In the rows, zero is written as 100.
Known rows, with every step that occurs
zutov, sovup, gonavo, rumumen, remad, fesog: 108 91 131 88 105 85 118 111 108 93 98 106 76 96 113 97 47 129 103 115
 109 117
fesog, zutov, sovup, gonavo, rumumen: 109 89 111 80 113 85 111 104 110 96 84 77 93 97 107 102 52 141 99 126 95
 119
fesog, zutov, sovup: 82 104 111 103 118 80 117 113 117 96 88 70 91 73 96 103 46 118 103 128
 109 119
rumumen, remad: 99 102 132 109 114 87 117 111 99 95 97 82 122 69 107 98 50 82 97 107 116
 117
gonavo, rumumen, remad: 109 91 125 94 119 95 115 112 97 95 97 75 118 75 107 98 48 105 93 117 104
 128
remad, rumumen, gonavo, sovup: 88 88 109 80 113 76 110 102 106 94 76 89 108 75 112 98 45 118 85 125 108
 125
duza, sovup: 78 106 87 106 123 92 111 108 106 96 84 95 91 70 101 98 36 79 93 129 122
 165
mopu, sovup, gonavo, rumumen, remad, fesog: 111 92 137 77 101 88 119 107 106 93 98 103 86 93 115 96 42 126 99 116
 109 121
fesog, remad, rumumen, gonavo: 95 91 136 88 87 74 103 106 94 95 89 89 109 77 115 99 63 99 92 122 108
 112
sovup, mopu: 80 112 116 89 118 104 108 99 117 95 81 91 122 80 99 99 55 71 88 101 108
 123
remad, fesog: 92 109 128 95 129 116 114 117 114 95 87 112 81 90 105 100 49 88 110 114
 110 124
mopu, sovup: 95 106 112 88 111 96 115 102 108 96 85 83 100 71 98 99 35 91 88 127 116
 138
gonavo, sovup: 83 104 90 90 137 91 118 106 115 97 81 80 109 76 101 99 41 104 90 123 114
 129
duza, sovup, gonavo, rumumen, remad, fesog, zutov: 90 93 132 82 107 77 121 113 111 93 97 82 98 88 116 98 45 139 109 123 103
 121
remad, rumumen, gonavo: 101 88 140 89 100 89 100 107 97 93 77 99 106 76 114 100 55 92 94 117 102
 122
duza, sovup, gonavo, rumumen, remad, fesog: 102 92 124 86 107 87 117 110 105 93 97 109 82 94 117 95 43 120 101 118
 112 136
zutov, sovup, gonavo, rumumen: 114 90 104 84 114 91 108 102 107 96 82 89 88 99 106 102 51 128 94 123
 100 124
fesog, remad, rumumen, gonavo, sovup: 84 90 105 78 103 63 112 102 104 95 86 80 111 75 112 98 52 124 83 130 114
 117
rumumen, remad, fesog: 96 103 140 99 116 98 119 117 108 94 99 106 93 83 110 98 48 93 107 108
 115 118
rumumen, gonavo, sovup, mopu: 71 104 105 78 113 79 109 89 123 94 77 82 122 79 106 97 47 95 81 106 109
 116
rumumen, gonavo, sovup, duza: 83 105 103 90 124 78 100 105 107 91 89 97 117 83 112 102 41 101 103 108
 107 108
duza, sovup, zutov: 79 98 103 97 120 85 111 108 108 95 98 107 90 75 100 98 48 93 99 133 110
 134

Rows
108 103 118 86 98 79 112 93 108 96 81 96 102 92 108 99 46 98 92 114 114
 116
mopu, sovup, gonavo
93 112 111 90 112 92 104 107 101 92 93 100 111 78 104 102 37 90 100 112
 111 125
mopu, sovup, duza
80 104 119 98 117 85 119 117 121 95 91 84 74 80 99 102 44 127 109 127
 109 119
remad, fesog, zutov, sovup
77 109 104 94 110 86 110 98 121 95 82 91 101 78 95 99 50 88 85 107 114
 127
zutov, sovup, mopu
89 94 123 91 112 80 122 118 115 94 98 75 79 80 103 101 42 145 106 129
 105 121
gonavo, rumumen, remad, fesog, zutov, sovup
83 98 101 88 125 79 112 100 116 95 80 78 109 77 108 98 41 105 92 121 112
 117
rumumen, gonavo, sovup
104 95 136 88 120 106 118 117 106 94 98 100 91 87 111 97 47 113 104 116
 105 126
gonavo, rumumen, remad, fesog
110 86 127 90 100 67 118 106 103 95 98 70 111 85 112 100 50 137 96 118
 103 109
fesog, zutov, sovup, gonavo, rumumen, remad
82 96 104 85 131 84 117 105 116 95 96 95 105 79 100 99 53 113 96 129 104
 102
gonavo, sovup, zutov
108 89 116 76 113 89 113 107 114 95 86 88 79 103 109 101 51 147 104 126
 95 118
remad, fesog, zutov, sovup, gonavo, rumumen
95 101 124 94 103 70 115 105 119 95 86 97 80 99 109 103 54 127 108 113
 109 99
remad, fesog, zutov, sovup, gonavo
99 94 145 73 101 80 124 109 113 93 98 76 101 88 115 99 44 145 107 122
 100 108
mopu, sovup, gonavo, rumumen, remad, fesog, zutov
94 102 98 100 107 76 108 98 107 96 80 105 95 92 110 99 46 88 95 116 119
 137
duza, sovup, gonavo
87 96 109 82 114 75 99 107 100 90 86 106 116 82 115 101 44 113 97 112
 104 113
remad, rumumen, gonavo, sovup, duza
98 97 131 97 94 58 118 105 114 94 93 93 88 95 112 101 53 131 107 110 111
 94
rumumen, remad, fesog, zutov, sovup, gonavo
82 92 114 83 121 74 111 100 116 94 95 93 104 80 106 99 52 114 98 126 102
 95
rumumen, gonavo, sovup, zutov
118 87 128 83 97 76 117 100 97 95 96 79 115 84 113 97 44 120 88 117 108
 120
mopu, sovup, gonavo, rumumen, remad
92 99 122 82 110 88 114 102 110 95 99 97 97 76 98 99 47 102 95 131 105
 112
mopu, sovup, zutov
87 83 120 76 111 71 110 102 109 93 92 102 102 79 109 98 55 125 93 130 99
 101
remad, rumumen, gonavo, sovup, zutov
